Each row comes from the steps of one walk. Every step used is in the known rows, and no mark comes twice. Write the walk behind each row, first mark first.
Known rows:
t-q-f-p-k-d-n-s: [ 0.324  4.150  0.212 -0.681  0.674  1.322  0.492 -0.445 -1.537  0.000
  1.015 -2.586 -3.708  0.900 -1.329 -0.747  2.328  0.298  0.991  0.552
  0.111 -0.417]
n-s: [-0.230 -1.499 -0.141 -0.558  1.046  0.085  0.533  0.168  0.579  0.080
 -0.193  0.249 -0.455  0.022  0.203  0.255  0.455  1.110 -0.574 -0.055
  2.338  0.526]
p-f: [ 0.302  1.366 -0.241 -0.557 -0.511  0.173 -1.026 -0.837 -0.818 -0.541
  0.335  0.148 -0.347  0.036 -0.458 -0.847 -0.004  0.182  0.304 -0.304
 -1.402 -0.379]
d-k-p-f-q-b: [ 0.596  4.750 -0.058 -1.065 -0.623 -0.167 -2.324 -1.558 -2.582 -1.309
  1.296 -0.469 -1.937 -0.498 -0.918 -1.611  0.422 -0.288  3.506 -0.303
  0.354 -0.946]
f-p: [-0.092  1.259  0.120 -0.109 -1.034  0.675 -0.068 -0.381 -0.971 -0.030
  0.536 -0.612 -0.953  0.310  0.268 -0.379  0.030 -0.196  1.725 -0.355
  0.757 -0.342]
f-q-t: [ 0.757  2.122  0.205  0.161 -1.146 -0.985 -1.771 -0.569 -0.593 -0.411
  0.768 -1.752 -0.862 -0.659 -1.225 -0.403 -0.598 -0.617  2.144  0.769
 -0.767 -0.277]
p-k-d-n-h: [-0.116  1.752 -0.176  0.863  1.644  1.382  0.423 -0.561 -0.049 -0.280
 -1.125 -0.308 -1.209  0.557  1.073  0.277  2.227 -0.224 -0.783  0.778
  1.514  0.514]
p-k-d: [ 0.299  2.523  0.117  0.299 -0.302  0.630  0.173 -0.828 -1.179 -0.307
 -0.674 -0.553 -0.467  0.312 -0.436  0.158  1.452 -0.445  1.083  0.235
 -0.055 -0.393]
b-s: [-0.129 -1.172  0.020 -0.001 -0.442  0.503  0.217  0.335  0.843  0.986
  0.026 -0.197  0.180  0.576 -0.055  0.400  0.553  1.425  0.700 -0.410
  0.213 -0.073]
p-k-d-n-s-b-q: [-0.259  1.018 -0.224  0.776  1.684  0.524  0.493  0.613  0.231  0.756
 -1.394  0.274  0.112  0.181 -1.753  0.219  1.475  2.284  2.122 -0.393
  0.834  1.184]
t-q-f-p: [ 0.384  2.896  0.371 -0.608 -1.338  0.246 -0.118  0.396 -1.353  0.263
  2.313 -1.775 -1.991  0.272 -1.365 -0.958 -0.082 -0.108  2.258  0.098
 -2.697 -0.861]
d-k-p: [-0.320  2.387 -0.017 -0.679  0.165  0.752 -0.320 -0.534 -0.793 -0.389
  0.849  0.452 -0.545 -0.164  1.073 -0.295  0.741 -1.190 -0.196  0.482
 -0.185 -0.320]
s-b: [-0.325 -0.885 -0.066  0.601 -0.056 -0.669 -0.225  0.952  0.858  0.604
 -0.172  0.771  0.495 -0.175 -0.345 -0.104 -0.394  0.710  2.082 -0.329
  0.659  0.572]
d-k: [ 0.283  1.784  0.160 -0.405  0.560  0.343 -0.204  0.250 -0.105 -0.679
  0.259  0.986 -0.398 -0.196  0.828 -0.150  0.206 -0.956 -0.683  0.553
  1.804 -0.109]
d-k-p-f-q: [-0.005  4.129 -0.189 -1.125 -1.385  0.107 -2.595 -1.824 -2.442 -1.223
  1.310  0.136 -1.703 -0.384 -0.231 -1.767  0.788 -0.580  1.438  0.582
 -1.122 -0.925]
t-q-b-s-n-h: [ 0.027 -2.220  0.141  0.376  1.596  1.067 -0.339  2.269  1.598  1.546
  0.519  0.066 -0.235  0.352  1.040  1.298  0.105  2.216  3.756 -1.263
  0.481  1.033]
p-k-d-n-s: [-0.049  1.246 -0.143 -0.104  1.989  1.067  0.632 -0.824 -0.162 -0.268
 -1.292 -0.862 -1.716  0.640  0.069  0.217  2.384  0.467 -1.284  0.484
  2.796  0.445]
d-n-s-b: [-0.634 -2.234 -0.327  0.261  2.233 -0.198  0.264  0.937  1.893  0.646
 -0.762  0.450 -0.687  0.166  0.082 -0.079  0.578  1.550 -0.164 -0.072
  3.505  1.414]
q-f: [ 0.650  1.051 -0.056 -0.452 -0.910 -0.779 -0.497  0.395  0.074  0.076
  1.118 -0.358 -0.370  0.106 -0.949 -0.666 -0.070  0.058 -0.253  0.270
 -0.593 -0.661]
p-k: [-0.023  1.223  0.046  0.035 -0.272  0.353 -0.080 -0.494 -0.423  0.044
 -0.051 -0.190 -0.380  0.334 -0.166  0.124  0.883 -0.647  1.203 -0.521
  1.025 -0.325]
t-q-b: [ 0.452  1.257  0.471  0.008  1.384  0.143  0.666  0.644 -0.576  0.152
  0.636 -1.447 -0.895 -0.274 -1.314  0.237 -0.346  0.360  2.851 -0.799
 -1.301  0.124]
b-q-f-p-k-d: [ 0.918  5.491  0.144 -0.015 -2.494  0.582 -0.379 -0.328 -2.559  0.183
  1.057 -1.108 -0.549  0.442 -2.514 -0.741  0.852  0.547  3.775 -0.438
 -2.465 -1.238]
t-q-b-s-n: [ 0.327 -1.220  0.313 -0.060  0.880  0.605 -0.596  1.839  0.874  1.476
  0.501 -0.774 -0.209  0.370 -0.208  0.988 -0.214  1.773  3.838 -1.495
 -0.721  0.421]

Write each row's walk:
[ 0.300  3.239  0.063  0.339 -2.524 -0.268 -0.760  0.950 -0.936  1.128
  1.540  0.010  0.119  0.316 -2.543 -0.867 -0.046  1.008  6.016 -1.465
 -0.819 -0.586]	s-b-q-f-p-k
[-0.295  1.903 -0.402 -0.866 -0.914  0.560 -1.135 -1.581 -1.481 -0.253
  1.014 -0.441 -0.490  0.082 -0.217 -0.976  0.444 -0.063  0.722 -0.386
 -3.232 -0.591]	k-p-f
[-0.290  2.376 -0.355 -0.713 -1.984 -0.233 -2.279 -2.043 -2.317 -0.526
  1.059 -0.844 -1.320 -0.181 -0.998 -1.640  0.558  0.369  2.089  0.056
 -2.905 -0.804]	k-p-f-q
[ 0.208 -0.698 -0.262 -0.133 -0.175 -1.193 -0.172  1.997  1.085  1.192
  0.816  1.059  0.972 -0.318 -2.441 -0.378 -0.501  3.035  2.594 -0.707
  0.000  0.613]	n-s-b-q-f
[ 0.751  5.725 -0.028 -1.109 -1.507 -0.098 -3.152 -1.897 -2.146 -1.333
  2.002 -1.171 -1.790 -0.774 -0.549 -1.550  0.142 -1.623  2.236  0.991
 -2.273 -0.968]	d-k-p-f-q-t
[ 0.321  4.141  0.415 -0.584 -1.625  0.623 -0.200 -0.072 -1.815  0.286
  2.209 -1.943 -2.337  0.603 -1.468 -0.840  0.818 -0.811  3.430 -0.408
 -1.668 -1.200]	t-q-f-p-k
[ 0.190  1.764 -0.172 -0.657 -1.682  0.070 -1.874 -1.435 -1.697  0.394
  1.139 -1.635 -1.361  0.277 -1.760 -1.070  0.748  2.066  4.924 -1.337
 -1.257 -0.915]	k-p-f-q-b-s
[ 0.524  1.489  0.088  0.885 -0.422 -0.700 -0.725  1.327  0.719  0.960
  0.642 -0.158  1.734 -0.844 -2.108  0.267 -1.537  0.739  4.127 -0.533
 -3.114  0.685]	s-b-q-t
[-0.421 -1.672 -0.201  0.326  0.728 -0.399  0.347  1.607  0.988  1.148
 -0.319  1.424  1.395 -0.436 -1.568  0.251 -0.445  2.951  2.802 -0.953
  0.437  1.273]	n-s-b-q
[ 0.607  4.122 -0.091 -0.373 -0.201  1.088  0.115 -0.316 -1.571  0.203
  0.459 -1.420 -1.740  0.762 -2.064 -0.676  1.833  1.349  1.434 -0.162
  0.396 -0.395]	b-q-f-p-k-d-n-s
[ 0.322  2.038 -0.207  0.204  0.030  0.087  0.009  1.081 -0.293  0.812
  0.396 -0.471 -0.846  0.279 -2.278 -0.906  0.545  2.727  2.465  0.008
 -0.021  0.513]	k-d-n-s-b-q-f-p
[ 0.477 -0.138  0.230  0.242 -0.752 -0.563 -0.777  0.088 -0.207  0.628
  0.148 -1.280 -0.833  0.217 -1.620 -0.099  0.270  2.180  4.175 -0.943
  2.002 -0.317]	f-q-b-s
[ 0.399  3.116 -0.043  0.032 -1.499  0.060 -0.078  0.787 -1.142  0.880
  0.748 -0.085 -0.459  0.293 -2.708 -0.565  0.965  2.400  5.404 -0.825
  0.541 -0.119]	n-s-b-q-f-p-k-d
[ 0.088  3.876  0.120  0.351 -0.087  1.638  0.083 -1.384 -1.768 -0.369
 -0.548 -1.691 -2.153  0.944  0.076 -0.417  1.964 -0.939  0.983  0.217
  1.147 -0.414]	f-p-k-d-n
[-0.062  1.921 -0.184 -0.023 -0.258  0.210 -0.275  0.970  0.095  1.144
  0.889 -0.331 -1.057  0.631 -2.136 -0.826  0.933  1.825  3.716 -1.226
  2.063  0.280]	d-n-s-b-q-f-p-k
[ 0.199  2.586 -0.164 -0.030 -0.032  0.357 -0.138  0.099 -0.231  0.388
  0.256 -1.043 -2.488  0.900 -1.029 -0.913  1.945  0.934  2.358  0.068
  3.564  0.030]	q-f-p-k-d-n-s-b
[ 0.436 -0.583  0.183  0.071  0.298  0.275  0.461  0.576  0.661  0.926
  0.076 -0.823 -0.047  0.472 -0.767  0.578  0.169  1.720  2.842 -1.381
  1.711 -0.101]	q-b-s
[ 0.074  1.795 -0.100 -0.177 -1.533 -0.173 -0.300  1.116 -0.354  1.226
  1.335  0.297 -0.337  0.343 -2.382 -0.635  0.418  2.102  5.530 -1.548
  1.636 -0.047]	n-s-b-q-f-p-k
[ 0.165  0.566 -0.126 -0.232 -1.251 -0.516 -0.220  1.570  0.073  1.183
  1.422  0.447 -0.017 -0.002 -2.245 -0.750 -0.487  2.781  4.297 -1.039
  0.573  0.286]	n-s-b-q-f-p
[ 0.305  1.826 -0.202 -0.415 -1.543 -0.610 -2.190 -1.277 -1.660 -0.849
  0.377 -0.273 -1.152 -0.228 -1.321 -1.467  0.082  0.612  1.678  0.125
 -1.030 -0.620]	p-f-q
